What can hang from each mark
vinubar: tebin
repu: ledim muza vinubar
kupi: ledim muza vinubar
muza: kupi repu tebin
tebin: muza vinubar
ledim: kupi repu tebin

In the rows, zero is written as 128.
Known rows, with every way that one mark hangs from another
{tebin {muza {kupi ledim}} vinubar}: [120 172 113 127 166 152 107 105 123  91  63 130 122 123 131 137 124  96
 171 136 156 151 121 156]
{tebin {muza kupi {repu ledim}} vinubar}: [129 182 121 137 185 172 122 119 135  84  32 143 172 129 142 199 106  63
 178 102 119 141  81 153]
{muza {kupi ledim} repu {tebin vinubar}}: [127 123 124 135 156 134 120 116 109  87  96 143 136 120 135 193 103  80
 116 119 159 146 136 121]
{vinubar tebin}: [115 114 119 130 136 148 107  95 106 135 108 132 124 123 139 123 127 132
 137 110 110 141 147 164]
{muza kupi {tebin vinubar}}: [131 134 124 143 158 131 124 122 121  66  83 123 136 121 162 162 109  99
 132 130 132 135 132 127]
{tebin {muza repu} vinubar}: [102 184 123 114 194 164 114 115 124  96  52 112 156 117 134 168  97  76
 159 116 126 161 113 154]
{muza {repu ledim vinubar} tebin}: [133 138 129 165 141 159 112 140 108  90 100 182 178 124 157 164 111 104
  93  75  99 132 144 123]
{repu {ledim tebin} {muza kupi}}: [142 137 101 125 134 165 133  95 145  32  82 143 121 133 150 155 141  95
 172 112 118 115 130 146]
{ledim repu tebin}: [ 95 141  66 112 140 180 131  91 135  71 111 120 104 120 113 123 133 134
 147 110 125 152 132 149]
{tebin muza}: [108 167 128 114 160 150 112 113 114  95  84 126 132 119 140 121 120 127
 155 135 119 147 128 152]
{muza kupi {repu vinubar}}: [130 129 115 149 145 143 132 125 131  67  99 163 165 128 137 165 116  95
 171 125 111 124 150 127]
{repu ledim muza vinubar}: [138 172 114 138 139 162  98 139 128  65  92 156 149 132 160 102 135 120
 142 104  89 117 153 142]
{tebin {muza repu}}: [104 160 134 108 166 155 125 115 112  98  82 129 149 119 127 165 104  94
 153 127 122 152 121 144]
{ledim kupi}: [124 105 129 119 132 204 121 133  98  64 132 128 127 132 127 108 119 145
 135 133 134 148 123 150]
{repu {ledim {kupi muza}}}: [165  93 128 146 122 210 109 142 106  57 146 143 161 135 122 115 131 119
 137 109 120 141  96 129]
{kupi muza vinubar}: [190  97 103 123 132 134  91 123 122  83 157 125 137 118 118 115 132 124
 150 133 130 140 132 105]
{kupi {ledim tebin}}: [113 104  93 123 116 163 113  85 118  85 126 143  92 119 120 113 151 144
 127 111 152 151 151 146]
{kupi {muza repu} {vinubar tebin}}: [185  84 107 125 139 139  99  93 108 135 144 133 150 116 103 165 118  85
 147 106 122 147 136 114]
{repu {vinubar {tebin muza}}}: [117 173 106 154 157 162 103  97 114 143  65 144 146 122 148 110 130 111
 156 104  97 143 159 176]
{kupi {ledim tebin} muza}: [139  86  94 135 117 154 106  87 120  74 150 133 115 117 107 116 151 122
 137 117 158 151 144 125]
{kupi {ledim {repu muza} tebin}}: [ 96 157  66  78 129 174 118  87 124  69 112 121  75 122 101 115 141 120
 138 122 148 147 156 146]
{muza repu}: [111 119 133 112 149 151 122 123 112  86 117 136 143 121 128 158 109 113
 139 125 122 142 131 133]
{muza {repu vinubar}}: [115 136 122 141 147 155 118 131 119  86 107 156 160 123 138 142 116 112
 146 110 111 136 155 134]

Rows
[147 153  83 155 132 177 129 103 151  27  69 162 138 139 159 132 149  98
 176 101 106 109 154 144]
{repu {ledim tebin} {muza kupi} vinubar}
[145 160  68 100 141 223 107  97  95 131 102 126 111 131  94 120 115 119
 151 108 125 168 115 174]
{ledim {kupi {vinubar {tebin muza}}} repu}
[134 150  94 122 152 248 120 114 132  28  74 117 125 138 144 130 127  94
 146  87 129 145 113 162]
{repu {ledim kupi {tebin vinubar}} muza}
[143 120 119 152 146 143 113 130 127  75 130 145 180 122 120 145 119  93
 153 118 113 138 152 107]
{kupi {muza {repu vinubar}}}
[172 110  62 111 114 151  76  90 102 151 161 138 104 120  73 111 140 122
 131 107 144 158 143 128]
{kupi {ledim repu} muza {vinubar tebin}}
[125 173 124 132 175 238 116 136 110  81  54 134 171 134 131 169  97  78
 147  88 127 165  75 167]
{tebin {muza {repu {ledim kupi}}} vinubar}
[103 162  77 145 143 173 104 103 117 138  99 144 132 126 125 103 130 132
 145  97  99 143 165 168]
{ledim {repu {vinubar tebin}}}
[139 114  83 141 146 168  95  91 135  76 121 118 119 114 108 118 144 101
 142 109 161 161 136 130]
{kupi {ledim {tebin vinubar}} muza}
[129  97 108 136 124 243 138 112 115  49 111 156 146 137 123 166 123 108
 129  77 132 153  96 156]
{muza {repu {ledim kupi tebin}}}
[122 129 128 152 149 141 121 132 109  82 109 158 162 117 149 159 103 105
 104 104 110 136 167 119]
{muza {repu vinubar} tebin}
[157 118  40 108 108 169 117  78 129  77 130 151  78 124  93 137 152 132
 159 116 165 146 140 133]
{muza {kupi {ledim repu tebin} vinubar}}
[155 146  68  78 133 212 106 107  97 105 128 117  96 137 101 117 116 114
 148 118 123 148 143 159]
{ledim {kupi {vinubar tebin}} {repu muza}}
[134 103 125 131 120 121 121 115  97  84 129 155 112 123 139 147 128 126
 110 137 153 133 150 122]
{muza {kupi ledim} tebin}
[196  73  96 135 119 192 100 107  97 109 159 128 135 129 103 116 128 117
 141 116 131 152 130 135]
{ledim {kupi muza {vinubar tebin}}}
[104 152 128 117 166 157 121  89 103 143  73 132 147 117 123 170 105  86
 150 109 112 152 128 169]
{vinubar {tebin {muza repu}}}
[170 140 100 110 128 136 101 100 112  99 106 154 103 124 118 131 138 122
 165 142 157 143 130 137]
{tebin {muza {kupi ledim vinubar}}}
[162 146  87  75 132 194 118 138  91  52 138 116 102 133 111 125 102 115
 107 129 134 149 142 123]
{ledim {kupi vinubar} {repu {muza tebin}}}
[161 160  76  73 140 139 116 118 131  55 116 121  99 132 113 140 122 109
 182 152 125 122 141 121]
{ledim {repu {muza {kupi vinubar}}}}
[218  81 116 147 113 194  97 142  91  68 162 155 156 131 125 129 121 115
  93  96 133 145 107 103]
{repu {ledim {kupi {muza tebin} vinubar}}}
[112 184  99  90 171 212 122 142 103  45  95  94 118 133 127 132  90  95
 113 125 133 152 130 141]
{ledim kupi {repu {muza {tebin vinubar}}}}
[ 97 164  67 103 149 247 141  96 118  57  88 114 116 129 101 125 123 117
 159 115 140 168 108 175]
{ledim kupi repu {tebin muza}}
[143 124  41 102 112 178 101  82 120  95 141 146  72 119  92 110 148 149
 132 104 159 161 144 135]
{kupi {ledim repu tebin} vinubar}
[104 180  89 131 177 182 119  85 140  79  44 105 128 119 146 130 125  97
 163 105 132 162 124 165]
{ledim {tebin muza vinubar}}
[199  76 121 123 125 181 119 139  93  63 169 137 157 126 105 169  96  88
 103 118 147 153 119  89]
{ledim {kupi {muza repu tebin} vinubar}}
[114 177 119 135 167 162 118 124 125  92  70 150 170 122 136 148 109  93
 161 114 106 144 143 146]
{tebin {muza {repu vinubar}}}
[ 94 167  59 120 168 195 120  94 145  73  80 105 111 119 126 128 125 116
 155 103 131 161 124 155]
{ledim repu {tebin vinubar}}
[ 96 191  57 112 172 252 132  97 128  60  60  97 121 130 112 128 113  99
 166 103 144 178 103 179]
{ledim kupi repu {tebin muza vinubar}}
[131 163 126 115 174 130 126 123 124  47  73 108 129 125 161 159 104  78
 140 145 128 125 147 124]
{repu {muza kupi {tebin vinubar}}}
[119 120  89 133 148 236 126 104 124  46  93 106 122 130 139 119 122 115
 147 107 146 161 122 163]
{ledim kupi {tebin vinubar}}
[120 185  82 111 151 151 126 129 137  46  89 137 127 135 129 121 126 106
 186 146 107 116 168 132]
{ledim {repu {muza kupi} vinubar}}
